What can hang from each mark:
ruve: dipeve gozez kureze
gozez: kureze rini ruve
vename: dipeve rini
kureze: gozez ruve
rini: felol gozez vename
felol: rini vename
dipeve: ruve vename

Every row comes from one small tree of marks. The marks that hang from a mark follow it in brackets, in alphabetical order. Every link used is in the known rows. Which tree was each row made from?
Known rows:
vename{dipeve rini}: -1.175  0.041 -0.266  2.390 -0.550 -3.110 -0.472  1.111 -0.883 -0.660 -4.276 -0.241  0.064 -1.329  0.206  2.361  1.528 -3.086  2.384  0.806  1.735 -2.199 -0.189 -2.846  1.939 -3.610  1.097  2.579  1.015 -0.764 -2.263 -0.556  0.519
kureze{gozez{ruve{dipeve}}}: -2.158  1.983 -3.201  1.538  0.236 -3.904 -1.729  0.716 -0.961 -0.927 -2.221 -0.851  2.148 -2.500 -1.616  4.068  2.880 -1.492 -3.704  0.813  0.857 -1.699 -2.172 -1.841  1.972  0.920 -1.901 -1.345 -1.389 -2.109 -0.857  0.096  0.189
ruve{dipeve{vename} gozez{rini{felol}} kureze}:  3.538  1.688 -3.361  0.122 -0.411 -2.796 -3.599  4.590 -3.371  0.268 -2.230  0.843  1.738  1.228 -1.216  4.984  2.061 -2.042 -2.913  1.371  1.089 -2.253 -3.051  0.614  1.094  3.906  0.616  1.258 -2.156  1.707 -0.736  1.595 -0.116
felol{rini vename{dipeve{ruve{kureze}}}}: -0.484 -0.462 -1.520  5.525 -0.838 -3.422 -1.689 -0.537 -1.898 -0.607 -3.556 -0.534 -0.722 -2.230 -1.518 -1.396  1.963 -3.091  2.478 -0.949  1.428 -0.310 -2.555 -0.752 -0.287 -0.659 -2.365 -2.721 -2.204 -0.974  0.255  2.036  2.471
rini{felol gozez{kureze ruve} vename}: -1.046  0.394 -1.350 -0.888  0.792 -5.324 -2.521 -2.899 -2.991  0.768 -3.338  1.311  1.504 -1.441 -1.846  1.832  4.858 -2.387 -0.104 -1.936  1.730 -0.829 -1.957 -5.912 -0.102  4.439 -2.883  2.028 -0.118  2.428 -0.941  1.876 -1.155
rini{gozez vename}: -1.770 -2.341  0.158  0.004 -0.077 -4.190 -0.999 -1.829 -1.688 -0.787 -4.934  1.234  2.632  0.296 -1.403  0.854  2.558 -2.699 -0.610  1.734  2.417 -1.034 -2.457 -3.713  1.519  0.943 -1.404  2.051  0.566  1.312 -0.751  0.415  0.487
gozez{kureze ruve}: -3.914  2.965 -2.164  0.570 -0.933 -4.113 -1.084 -0.033 -2.017 -0.785 -3.881 -0.168  0.390 -3.567 -1.102  1.193  3.217 -1.758 -0.438 -5.639  1.297 -0.981 -1.422 -0.023  0.544  2.514 -3.101 -1.392 -2.398 -0.290 -0.988  0.963  1.201
gozez{kureze{ruve{dipeve}} rini}: -3.019  3.341 -2.366  1.110 -2.554 -2.639 -2.857  0.536 -1.501 -0.572 -3.507 -0.678  1.597 -2.413 -0.722  3.312  2.197 -1.218 -3.845 -5.452  1.474 -1.959 -2.158 -0.029  2.791  1.023 -2.989  1.487 -2.457 -1.310 -0.589  0.967  0.605
felol{rini{gozez{kureze ruve}} vename}: -1.419 -0.031 -1.745  2.525 -0.083 -4.087 -2.328 -3.375 -2.346 -0.323 -2.867  1.465 -0.812 -1.544 -2.341  1.778  3.391 -2.312  3.654 -4.634  1.262  0.319 -2.492 -2.406 -1.432  4.672 -3.527 -1.596 -1.983  1.118  1.088  2.004  2.340
felol{rini{gozez{kureze{ruve}}} vename{dipeve}}: -0.610 -0.468 -1.200  3.580 -0.387 -3.493 -2.342 -2.092 -1.772  0.145 -3.869 -0.174 -0.747 -1.482 -2.018  0.911  2.835 -2.711  4.361 -3.728  0.849 -0.092 -2.118 -2.491  0.041  0.820 -2.934 -1.950 -1.460 -1.150  0.849  1.839  2.324
vename{dipeve{ruve} rini{felol gozez}}:  1.296 -0.854 -0.749  1.486  1.489 -3.568 -1.640 -0.172 -1.435  0.960 -1.763  1.332 -0.473 -0.577 -0.535  0.798  2.797 -3.833  3.394  1.608  2.242 -2.322 -1.033 -6.275  1.434 -1.560 -0.638  2.313  1.328 -0.206 -2.876 -0.415 -0.856
vename{dipeve rini{felol gozez{kureze}}}:  0.895 -0.850 -0.919  0.430  1.049 -3.608 -1.556 -0.457 -1.873  0.643 -2.471  0.980 -0.558 -0.367 -0.574  2.828  2.808 -3.535  4.200 -0.272  1.346 -2.219 -0.158 -5.957  1.032 -1.686 -0.489  3.017  1.589 -0.571 -2.404 -0.061 -0.639
dipeve{ruve{kureze{gozez{rini{felol}}}} vename}:  0.591  0.754 -2.293  1.409 -0.933 -3.587 -2.510  2.662 -2.580 -0.218 -1.876  1.438  0.194 -0.915 -1.746 -0.680  1.325 -1.183 -4.200  0.841  1.947 -2.614 -3.450 -2.165  2.011 -0.634 -3.023 -3.586 -4.049 -1.929 -1.417  2.680 -1.864
kureze{gozez{rini} ruve}: -2.444  1.937 -1.769  2.086 -1.292 -3.661 -3.200  0.089 -0.176  0.206 -3.944 -1.228  2.559 -2.219 -1.542  2.450  2.192 -0.280 -6.173 -0.060  0.928 -2.349 -2.255 -1.463  3.716 -1.088 -3.343 -0.732 -2.480 -2.942 -0.517 -0.170  0.029
kureze{gozez}: -1.970 -0.827 -1.834  1.497 -0.113 -3.924 -0.692  0.188 -0.669 -1.306 -2.936 -0.464  1.954 -1.137 -1.496  1.848  1.611 -2.056 -4.530  2.845  1.034 -1.801 -1.987 -1.476  2.172 -1.785 -2.522 -1.189 -1.014 -3.543 -1.042 -0.050  0.685
ruve{gozez{rini}}: -0.397  0.486 -1.414  0.027  0.025 -3.921 -1.374  1.174 -1.542  0.710 -3.631  0.519  1.636  0.108 -0.800  2.559  1.846 -2.515 -2.684  0.200  1.700 -1.194 -2.237  0.686  1.015  2.680 -1.098  2.111 -1.462  1.344 -1.229 -0.506  2.291
dipeve{ruve{kureze} vename{rini}}: -0.444  0.926 -0.930  2.516 -1.929 -3.107 -1.842  3.198 -2.560 -1.760 -3.415  2.898 -0.724 -0.194 -0.399 -0.570  0.569 -1.802 -0.612 -0.214  2.985 -2.661 -2.789 -1.714  2.142 -0.978 -1.016 -1.441 -2.907 -0.135 -1.336  2.278 -1.753
dipeve{ruve{kureze{gozez}} vename}: -0.554  0.433 -2.001  2.037 -1.246 -3.526 -1.713  3.435 -2.273 -1.386 -2.737  1.430  0.346 -1.004 -1.612 -1.448  0.728 -1.389 -3.503  0.837  2.056 -2.371 -3.541 -1.060  2.522 -1.599 -2.939 -4.932 -4.160 -2.875 -1.009  2.551 -1.300
rini{felol gozez{kureze ruve} vename{dipeve}}: -0.427  0.528 -1.289 -0.664  1.468 -5.299 -2.274 -1.989 -2.822  1.646 -3.833 -0.027  1.220 -2.222 -1.721  1.532  4.950 -2.699  2.265 -1.953  1.297 -0.880 -1.333 -6.790  0.266  2.177 -2.130  1.094  0.043  1.637 -1.556  1.746 -1.055
kureze{ruve{dipeve gozez{rini{felol vename}}}}:  0.063  3.097 -1.807  1.916 -1.154 -3.592 -3.705  1.152 -1.534  0.446 -3.885 -0.754  3.038 -0.573 -0.611  4.291  3.249 -1.987 -5.749  0.461  1.627 -1.652 -2.801 -0.560  2.579  4.025 -0.138  3.926 -0.533  1.752 -0.371  0.614  0.124
felol{rini}: -2.376  0.149 -0.987  2.602 -0.531 -3.434 -0.777 -1.138 -1.214 -1.556 -2.896  0.321  1.613 -1.018 -1.929 -0.344  2.385 -3.417 -1.226  0.672  1.559 -1.153 -1.873 -0.081  0.271  0.945 -1.434 -1.202 -0.634 -0.988 -0.190  1.052  3.471
rini{felol vename}: -0.688 -0.932 -0.237  1.485 -0.885 -4.530 -1.094 -1.885 -2.102 -0.745 -3.718 -0.169  2.023 -0.748 -0.858  0.505  3.247 -2.962 -4.280  3.383  2.017 -1.187 -1.861 -2.769  0.350  1.756 -0.210  3.753  1.208  1.373 -1.466  1.451 -0.252
vename{dipeve rini{gozez{kureze ruve}}}: -1.413  1.092 -1.129  0.506  0.811 -3.795 -1.609  0.193 -1.553  0.604 -4.007  0.991 -0.362 -1.705 -0.545  3.104  2.810 -2.582  6.055 -3.262  1.507 -1.889 -0.277 -5.143  1.476 -1.388 -0.994  1.153 -0.070  0.097 -1.902 -0.219 -0.109

Which tree is each row?
-1.796  0.217 -0.601  0.974 -0.842 -3.380 -2.201 -0.629 -1.368 -1.073 -3.920  2.249  0.362  0.087 -0.402  3.011  2.056 -2.335  1.371 -2.062  2.036 -2.176 -1.214 -3.531  2.343  0.009 -1.772  2.686 -0.004 -0.083 -0.824 -0.121 -0.373
vename{rini{gozez{kureze{ruve}}}}
-1.013  2.815 -2.658  0.577 -0.688 -4.115 -2.807 -1.623 -2.745  1.927 -2.894 -1.006 -1.179 -4.186 -1.122  3.074  3.948 -1.030  0.925 -6.908  0.739 -0.660 -1.226 -2.316 -0.949  3.602 -3.022  1.103 -2.559  1.612 -1.522  1.442  0.148
gozez{kureze rini{felol{vename{dipeve}}} ruve}
-0.352  0.656 -0.324 -0.073 -0.749 -3.268 -1.528  0.886 -2.033 -0.700 -3.263  2.764 -0.535  0.365 -1.002  2.857  1.963 -1.537  2.123 -1.142  2.302 -2.120 -1.697 -3.191  1.175  1.870  0.813  0.504 -0.770  1.899 -1.511  1.179 -1.017
dipeve{vename{rini{gozez{ruve}}}}
 0.564  0.992 -2.211  2.082 -2.133 -1.849 -2.311  4.008 -2.557 -2.674 -3.244  1.153  1.154  0.380 -0.548  4.183  0.958 -2.036 -0.738  0.978  1.743 -2.841 -2.192  0.002  2.195 -0.406  1.290  0.779 -0.998 -0.149 -0.704  1.333 -0.712
ruve{dipeve{vename{rini}} kureze}
 1.001  0.883 -1.622  1.400 -1.550 -2.153 -1.427  1.832 -2.092 -1.952 -1.243  1.170  0.254  0.621 -0.347  4.632  1.814 -2.635 -1.983  1.645  2.062 -2.362 -1.973 -1.776  1.454  1.604  2.382  2.982  0.885  0.488 -1.640  1.724 -1.065
ruve{dipeve{vename{rini{felol}}}}
-0.047  1.272 -1.929  2.923 -0.880 -3.797 -3.704 -0.590 -0.606  1.382 -3.346 -2.200  1.184 -2.557 -1.476  3.153  2.891 -0.430 -4.559  0.290  0.380 -1.899 -1.919 -2.655  2.611 -0.935 -2.758  0.081 -1.772 -2.392 -0.852  0.343 -0.678
kureze{gozez{rini{felol{vename{dipeve}}}} ruve}
 0.891  1.236 -1.428  2.181  0.832 -4.409 -1.454  1.455 -2.033  0.932 -2.236  1.057 -1.152 -0.881  0.308  1.390  2.405 -3.957  1.254  0.130  2.102 -1.933 -1.145 -4.706  1.286 -0.806 -0.862  2.433 -0.110 -0.315 -2.436  1.023 -0.982
vename{dipeve{ruve{gozez{kureze}}} rini{felol}}
 0.154 -0.883 -0.627  2.688 -0.329 -3.381 -1.744 -1.176 -1.492  0.292 -4.455  0.399 -1.405 -1.540 -0.302  3.688  2.325 -2.079  5.587 -1.754  1.548 -0.716 -1.100 -3.296  0.077  0.334 -0.030  2.378  0.326  1.994 -1.146 -0.393  0.269
felol{vename{dipeve rini{gozez{ruve}}}}
-0.615 -0.892 -0.920  4.641 -0.796 -3.314 -0.955 -1.503 -1.477 -0.536 -3.569 -1.022 -0.646 -1.808 -1.507  0.467  2.222 -3.092  2.629 -0.600  1.048 -0.041 -1.841 -0.638 -0.754 -0.027 -0.834 -0.998 -0.716 -0.590  0.057  1.602  3.025
felol{rini vename{dipeve}}
 1.880 -1.415 -1.525  3.436 -0.544 -3.320 -1.729 -0.108 -2.195  0.078 -2.830 -1.238 -0.552 -1.968 -0.848 -0.065  2.646 -2.894 -0.136  1.060  1.112 -0.959 -1.843 -0.469 -0.188  0.233 -1.425  0.339 -0.296 -0.196 -1.647  0.633  0.570
rini{felol{vename{dipeve{ruve{kureze}}}}}
-0.251  0.655 -1.441 -0.150  0.633 -4.177 -2.415 -1.703 -2.193  0.172 -2.151  2.503 -0.257 -0.608 -0.887  3.577  3.645 -2.625  2.407 -1.856  1.722 -1.950 -0.755 -5.207  0.205  2.832 -1.573  3.322  0.529  1.732 -1.595  0.094 -0.930
vename{rini{felol gozez{kureze ruve}}}
-1.065  0.987 -0.334  1.969 -1.880 -3.224 -0.880  1.833 -1.968 -1.543 -2.410  3.013 -1.383 -0.154 -0.176 -0.330  0.805 -2.163 -1.239 -0.416  3.393 -2.246 -2.724 -2.555  2.014 -0.034 -0.214 -0.246 -1.815  0.184 -1.832  2.467 -1.598
dipeve{ruve vename{rini}}
 1.650 -0.239 -1.544  0.701  0.069 -4.108 -2.066 -0.158 -2.114  1.308 -2.797  0.330  0.521  0.108 -0.768  3.141  2.434 -2.513 -2.251  0.770  1.405 -0.708 -2.322  0.114 -0.397  4.612 -0.910  3.404 -0.880  2.480 -1.130  0.067  1.410
ruve{gozez{rini{felol{vename}}}}
-0.202 -0.714 -0.184  1.745 -0.244 -4.468 -0.869 -0.911 -1.958  0.260 -4.228 -1.523  1.725 -1.556 -0.764  0.340  3.319 -3.246 -2.020  3.153  1.619 -1.244 -1.266 -3.621  0.794 -0.715  0.404  2.844  1.453  0.515 -2.100  1.269 -0.201
rini{felol vename{dipeve}}
-1.202  3.324 -2.351  0.412 -0.648 -4.084 -3.121 -1.414 -2.361  0.916 -2.684 -0.458  2.485 -2.705 -1.137  4.441  4.486 -1.438 -3.470 -1.315  1.820 -1.404 -2.131 -3.460  0.307  5.088 -0.197  4.263 -0.528  3.753 -1.444  1.166 -0.594
gozez{rini{felol vename} ruve{dipeve}}
-3.335  4.534 -3.476 -0.207 -1.187 -3.344 -2.453  0.176 -2.256  0.013 -2.535 -0.129  1.131 -3.458 -1.037  4.590  3.233 -1.147 -1.453 -7.005  1.417 -1.424 -1.965 -1.129  0.969  3.507 -2.664  1.071 -2.840  0.745 -1.048  1.054  0.686
gozez{kureze rini ruve{dipeve}}
 1.017  0.828 -2.102  1.762  0.812 -3.799 -1.861  2.876 -1.939  1.524 -3.355 -0.923  1.006 -1.801 -0.936 -0.606  2.279 -3.228 -0.234  0.514  1.379 -1.818 -2.011 -0.854  1.492 -1.176 -1.949 -0.918 -2.028 -0.791 -2.086  0.013  1.172
vename{dipeve{ruve{gozez{rini{felol}} kureze}}}
-0.873 -0.658 -0.693  0.664  0.468 -3.373 -1.041  0.325 -1.420 -0.107 -3.797  1.117 -0.280 -0.584 -0.331  2.644  1.872 -3.168  4.918 -1.469  1.682 -2.089 -0.420 -5.021  1.906 -2.966 -0.834  1.943  0.570 -1.057 -1.917 -0.255  0.008
vename{dipeve rini{gozez{kureze}}}
 1.000  0.808 -1.112  2.313 -1.583 -3.300 -2.251  2.520 -2.915 -1.201 -2.307  2.791 -0.945 -0.115 -0.577 -0.426  1.323 -2.157 -1.307  0.790  2.710 -2.776 -2.567 -2.478  1.427 -0.004 -0.781 -0.614 -2.101  0.287 -1.710  2.594 -2.286
dipeve{ruve{kureze} vename{rini{felol}}}
-2.379 -0.051 -0.237  0.630 -0.440 -4.380 -1.945 -0.638 -1.738  0.204 -6.031 -0.199  1.950 -1.444 -1.148  0.725  2.919 -2.254  1.072 -2.320  1.763 -1.163 -1.917 -4.662  2.813 -1.332 -2.538  0.378 -0.686 -0.739 -0.583  1.343 -0.329
rini{gozez{kureze{ruve}} vename{dipeve}}
-2.202 -1.217 -0.211  1.554  0.293 -4.403 -1.455 -2.717 -1.733 -0.905 -3.686  1.649  2.461  0.042 -2.347 -0.031  2.965 -3.371 -0.042  1.436  2.158 -0.860 -2.549 -4.104  0.507  1.793 -1.761  0.196 -0.115  0.655  0.397  1.664  2.087
felol{rini{gozez vename}}
-1.773 -1.061 -0.254  1.779  0.741 -4.346 -1.230 -1.982 -1.618 -0.117 -4.092  0.655  2.292 -0.535 -2.275 -0.287  3.064 -3.582  1.924  1.274  1.812 -0.909 -2.047 -4.668  0.791 -0.116 -1.268 -0.521  0.048 -0.118 -0.081  1.657  2.100
felol{rini{gozez vename{dipeve}}}
-0.335 -1.896 -0.762 -0.709  0.358 -4.820 -1.776 -2.809 -2.845 -0.112 -3.141  1.513  1.594  0.058 -1.577  1.080  3.648 -3.039 -1.099  0.407  1.911 -1.028 -2.120 -5.669  0.427  2.501 -2.654  2.795  0.695  1.081 -1.005  1.875 -0.913
rini{felol gozez{kureze} vename}
-0.137 -0.199 -0.580  0.413  0.337 -4.618 -2.672 -1.607 -2.268  1.100 -4.320 -0.413  1.622 -1.289 -1.446  1.059  4.149 -2.722  0.280 -0.760  1.347 -1.367 -1.595 -5.955  1.721  0.297 -2.207  1.624  0.522 -0.168 -1.152  1.603 -1.145
rini{felol gozez{kureze{ruve}} vename{dipeve}}
-3.430  2.645 -1.560  0.892 -2.517 -3.228 -2.569 -0.107 -1.383 -0.086 -4.379 -0.491  1.103 -2.538 -0.822  1.584  2.140 -1.045 -3.542 -5.872  1.485 -1.838 -1.825 -0.023  2.455  0.432 -3.661  0.749 -2.908 -1.374 -0.737  0.780  0.906
gozez{kureze{ruve} rini}
-2.431  4.303 -2.744  0.674 -1.612 -3.299 -1.858  1.651 -2.665 -1.460 -2.536  1.169 -0.424 -2.229 -0.544  4.642  2.746 -1.490  0.124 -5.762  1.731 -1.670 -1.819 -1.945  1.148  3.077 -0.662  0.087 -2.042  0.725 -0.939  2.544 -1.095
gozez{kureze ruve{dipeve{vename{rini}}}}
-0.168  0.089 -1.244  0.289 -0.303 -4.333 -3.108 -2.062 -2.513 -0.181 -3.242  0.730  2.317 -0.257 -1.410  2.511  4.155 -2.591 -2.591 -0.430  1.747 -1.352 -2.474 -5.133  1.667  3.093 -2.233  3.060  0.675  0.730 -0.447  2.011 -1.449
rini{felol gozez{kureze{ruve{dipeve}}} vename}
-1.475  0.361 -1.787  0.251 -0.599 -2.874 -2.162  0.047 -1.399 -1.043 -3.116  0.402  1.774 -0.639 -1.466  2.376  2.617 -2.441 -0.560 -2.753  1.405 -1.607 -2.222 -1.176  2.532  1.455 -2.808 -0.082 -0.639 -1.555 -0.390 -0.120  1.004
rini{gozez{kureze{ruve{dipeve}}}}
 0.112 -0.945 -2.184  1.392 -0.247 -3.976 -2.214 -1.549 -1.287  0.431 -1.892 -0.389  0.782 -1.165 -1.530  3.252  2.188 -1.259 -4.497  2.006  0.835 -1.530 -2.197 -2.965  0.802  0.371 -2.728  1.270 -1.218 -1.537 -1.193  0.556 -0.222
kureze{gozez{rini{felol{vename}}}}
-0.415  2.071 -1.208  1.199 -1.098 -4.178 -1.232  2.894 -2.737 -0.702 -2.464  3.920 -1.921  0.739  0.088  0.670  0.811 -2.469 -1.081 -2.253  3.213 -1.816 -3.141 -2.681  1.722  1.920 -1.272 -0.170 -3.102  0.528 -1.278  3.400 -1.850
dipeve{ruve{gozez{kureze}} vename{rini}}
 2.640 -1.169 -1.969  1.128  1.358 -3.708 -3.134 -1.000 -2.475  1.556 -3.192 -0.675  0.101 -1.914 -2.098  2.256  4.326 -2.284  4.370 -0.705  0.343 -0.848 -1.402 -2.364 -0.992  3.084 -1.699 -0.220 -0.194  2.011 -1.212 -0.576  0.674
rini{felol{vename{dipeve}} gozez{ruve{kureze}}}
 2.273 -1.303 -1.994  0.970  0.786 -3.795 -3.359 -1.762 -2.643  0.872 -2.918  0.401  0.359 -1.255 -2.181  2.493  4.239 -1.981  2.544 -0.604  0.725 -0.776 -1.867 -1.697 -1.278  5.052 -2.294  0.318 -0.313  2.682 -0.724 -0.434  0.619
rini{felol{vename} gozez{ruve{kureze}}}
 0.531  0.971 -0.916 -0.627 -0.477 -3.673 -2.081  0.240 -2.724 -0.269 -2.102  2.939 -1.314  0.186 -1.110  3.138  2.747 -1.750  1.617 -2.029  1.963 -2.134 -1.495 -4.388  0.488  2.818 -0.001  1.063 -0.651  1.640 -1.650  2.109 -1.885
dipeve{vename{rini{felol gozez{kureze ruve}}}}
 1.778 -0.580 -1.769  2.582  0.025 -4.067 -1.383 -0.205 -2.427  0.692 -2.215 -0.615 -1.352 -1.425 -0.569  0.784  2.754 -3.314 -0.194 -0.486  1.204 -0.408 -2.084 -1.199 -0.492  2.148 -1.849  1.064 -0.530  0.045 -1.558  1.428  0.349
rini{felol{vename{dipeve{ruve{gozez{kureze}}}}}}
-1.515  3.235 -2.253  0.978 -1.130 -2.875 -1.456  1.891 -1.839 -1.153 -2.722 -0.238  1.021 -2.189 -1.212  3.373  2.986 -1.579 -1.371 -2.203  1.599 -1.478 -2.159  0.515  1.098  3.602  0.717 -0.772 -1.223  1.231 -1.254  1.104  0.487
gozez{ruve{dipeve{vename}}}
-2.344  0.663 -1.845 -1.001  0.574 -3.924 -1.531 -0.796 -1.917 -0.055 -3.368  1.026  0.905 -1.878 -1.889  1.651  3.350 -2.192  1.880 -4.410  1.364 -1.060 -1.721 -1.985  0.760  2.865 -3.465 -1.185 -1.506  0.141 -0.987 -0.212  1.372
rini{gozez{kureze ruve}}
